Each row comes from the steps of one walk. Every step used is in the known rows, and no mark comes twice. Write the walk behind each row, first mark first.
In the rows, zero is written as 128.
Known rows:
befef, niramag, zameku, zutev: [155 119  94 114 149 102 128 121 177 118 154 139 120 154  83 156 176 147
 126 137  44  86 118 143]
befef, bipa, niramag, zutev: [116 168  96 147  73 155 105 138 175 147 129 197 165 138 146  97 119 119
 141 100 152 121 203  43]
befef, bipa, zutev: [114 142 157 140 142 130  76 135  85 104 147 114  88  89 124 124 167  91
 154  99 146 171 158 108]
befef, bipa, niramag: [116 171 113 120 105 177 130 150 134 139 136 158 144 136 131 118 143 134
 145 133 135 129 199  72]
befef, niramag: [122 127 127 123  92 162 144 148  98 140 133 104 143 117 132 125 159 100
 120 150 114 124 136 135]
bipa, natu, befef, niramag: [131  86 164 136 130 110 142 149  70 123  97  66 121  80 172 111  99 129
  88 146 145 164  88 145]
bipa, natu, befef, niramag, zutev: [130  82 145 162  90  88 129 138 112 135  93 106 146  81 188  89  78 110
  86 121 157 158 101 112]
natu, befef, niramag, zutev: [146  99 125 174  77 127 139 156 116 156 121 140 159  88 162  68  99 110
 104  92 127 130 105 139]
natu, bipa: [116 124 146 108 111 160 102 136  83 134 140  93 176 121 120 151 136 117
 129 141 130 125 108 120]
befef, niramag, natu, bipa: [107  96 129 104  58 154 110 140  85 162 134 120 178 111 136 136 129  89
 133 195 130 144 109 156]
zameku, natu, bipa, niramag, befef: [110 157 105 143 109 152 142 131 155 100 189  96 162  93 116 199 136 133
 111 157 132  63 134 139]
bipa, natu, befef, niramag, zameku: [136  93 161 120 139  71 176 123 120 123  96  81 122 110 158 111  79 147
  97 163 103 138  83 160]
zameku, natu, bipa: [134 115 120 107 152 138 101 106  78 117 153 107 119  99 126 187 146 129
 108 147 131  88  97 162]
zameku, befef, bipa: [111 165 118 126 164 196 123 130 119 140 112 169  88 137  78 115 165 130
 160  82 154 101 145 152]
zameku, bipa, natu: [122 125 161 123 170 110 133  93 128 115  95  83 127 180 138 152 123 124
 130 142 154 159 118  96]
niramag, zameku, befef, bipa, zutev: [ 97 146 144 119 196 113 114 116 161 117 119 147  47 140  57 142 150 140
 167  88 145 126 126 177]
befef, niramag, natu: [117 119 106 103  60 134 142 130 110 152 113 153 134 141 154 100 160  70
 143 170 114 147 146 152]
niramag, zutev: [129 139 112 127  84 121 125 114 152 135 116 164 157 160 151  94 136  81
 125  89 127 134 147  81]
natu, befef, bipa: [165 139 138 155 135 164 117 132  65 137 134 147 123  89 144  75 123 121
 135  77 115 137 127 146]
niramag, befef, bipa: [135 203 115 165 100 177 142 110 131 109 164 139 155  82 125 116 166  64
 158  88  94  94 166 124]
natu, bipa, niramag, zameku: [106 134 134  88 108 131 143 141 172 138 135 118 192 172 110 153  95 173
 128 176 106 102 131 102]
zameku, zutev: [151 133  98 116 155 120  92 123 134 101 156 147 109 158 103 145 203 131
 133  85  81 127 136  99]
natu, bipa, niramag, befef: [ 92 168 132 138  72 177 145 154 156 115 173  93 218 111 115 164 131 115
 134 148 130 102 139 104]

Write each row's walk:
[139 149  76  88 151  92 179 104 200 113 137 154 101 183 126 165 130 168
 109 160  86  69 160 132] => bipa, niramag, zameku, natu
[181 117 108 142 168 114 145 112  82 111 140 132  67 104 154 115 128 140
  96  97 107 106  93 184] => zameku, natu, befef
[ 88  71 161 118  72 112  68 153  79 130 138  90 137  88 129 154 139  79
 139 186 170 193 104 157] => befef, niramag, natu, bipa, zutev
[113 120  95 132 104 125  98 129 160 136 145 147 158 131 139 173 108 147
  98 144 163  85 141  90] => zameku, natu, bipa, niramag, zutev
[138  99 168 127 149  92 136 127  84 107  98  87 108 116 172 102 106 128
  99 113 140 175  97 119] => bipa, natu, befef
[116 159  90 107  72 145 120 133 152 150 123 200 134 156 149  99 141 101
 165 155 139 153 203  82] => befef, bipa, niramag, natu
[178 143  97 148 176 107 117 132 185 121 157 189 113 143  90 115 123 209
 147  91  66 110 143 117] => natu, befef, bipa, niramag, zameku, zutev
[146 148 124 154 121 166 138 166 110 142 135 151 137 107 145  84 108 164
 139 107 129 144 159 110] => natu, befef, bipa, niramag
[ 95 126 119 114 134 185 158 158 121 152 105 133 101 137  77 140 159 129
 133 119 155 100 112 176] => zameku, befef, niramag
[103 150 139  95 199 112 138  85 167 118  80 145  76 163  90 137 117 141
 144 121 151 101 125 137] => niramag, zameku, befef, bipa, natu
[126 118 163 149 162 110 111 123 125 110 133  80  95 166 106 145 146 113
 162 109 156 184 128 129] => zameku, bipa, zutev
[121 146 151 118 145 126  96 111  92 105 106 114 113 110 155 123 134 100
 128 137 147 148 164  76] => befef, bipa, natu
[139 101 121 114 147 120 138 106 113 131 148  91 136 101 108 193 116 145
  98 202  93  48  90 201] => befef, niramag, zameku, natu, bipa
[153 109 116 115  94 108 143 119 102 143 113 167 114 150 169  63 124  95
 139 101 103 174 109 155] => niramag, natu, befef
[142 143 111 175  90 145 116 155 149 152 122 195 157 107 160  64  83 149
 132  73 144 136 165  77] => natu, befef, bipa, niramag, zutev
[169 125  92 115 162  77 191 117 178 115 137 148  91 156 138 123  96 196
  98 135  83  87 116 173] => bipa, niramag, zameku, natu, befef
[131 129 156 103 185  68 165  66 181 117  88  96 131 212 122 151 100 133
 135 159 113 140 107 117] => niramag, zameku, bipa, natu
[139  77 157 187 135  88 136 114 127 150  86 102 147 115 161 105  60 129
 106 124 174 162  81 128] => zameku, bipa, natu, befef, niramag, zutev
[121 123 113  96 151 105 107 135 198 119 169 134 168 183  71 187 135 203
 134 148  82  97 127  92] => natu, bipa, niramag, zameku, zutev
[142  83 171 165 166 116 152 128  92 141  98  59 123 112 146 123  88 149
 109 149 156 168  81 160] => zameku, bipa, natu, befef, niramag
[ 93 141 153 137 182 150  85 146 113 110 123 135  47 110  66 136 170 119
 171  75 191 156 138 158] => zameku, befef, bipa, zutev
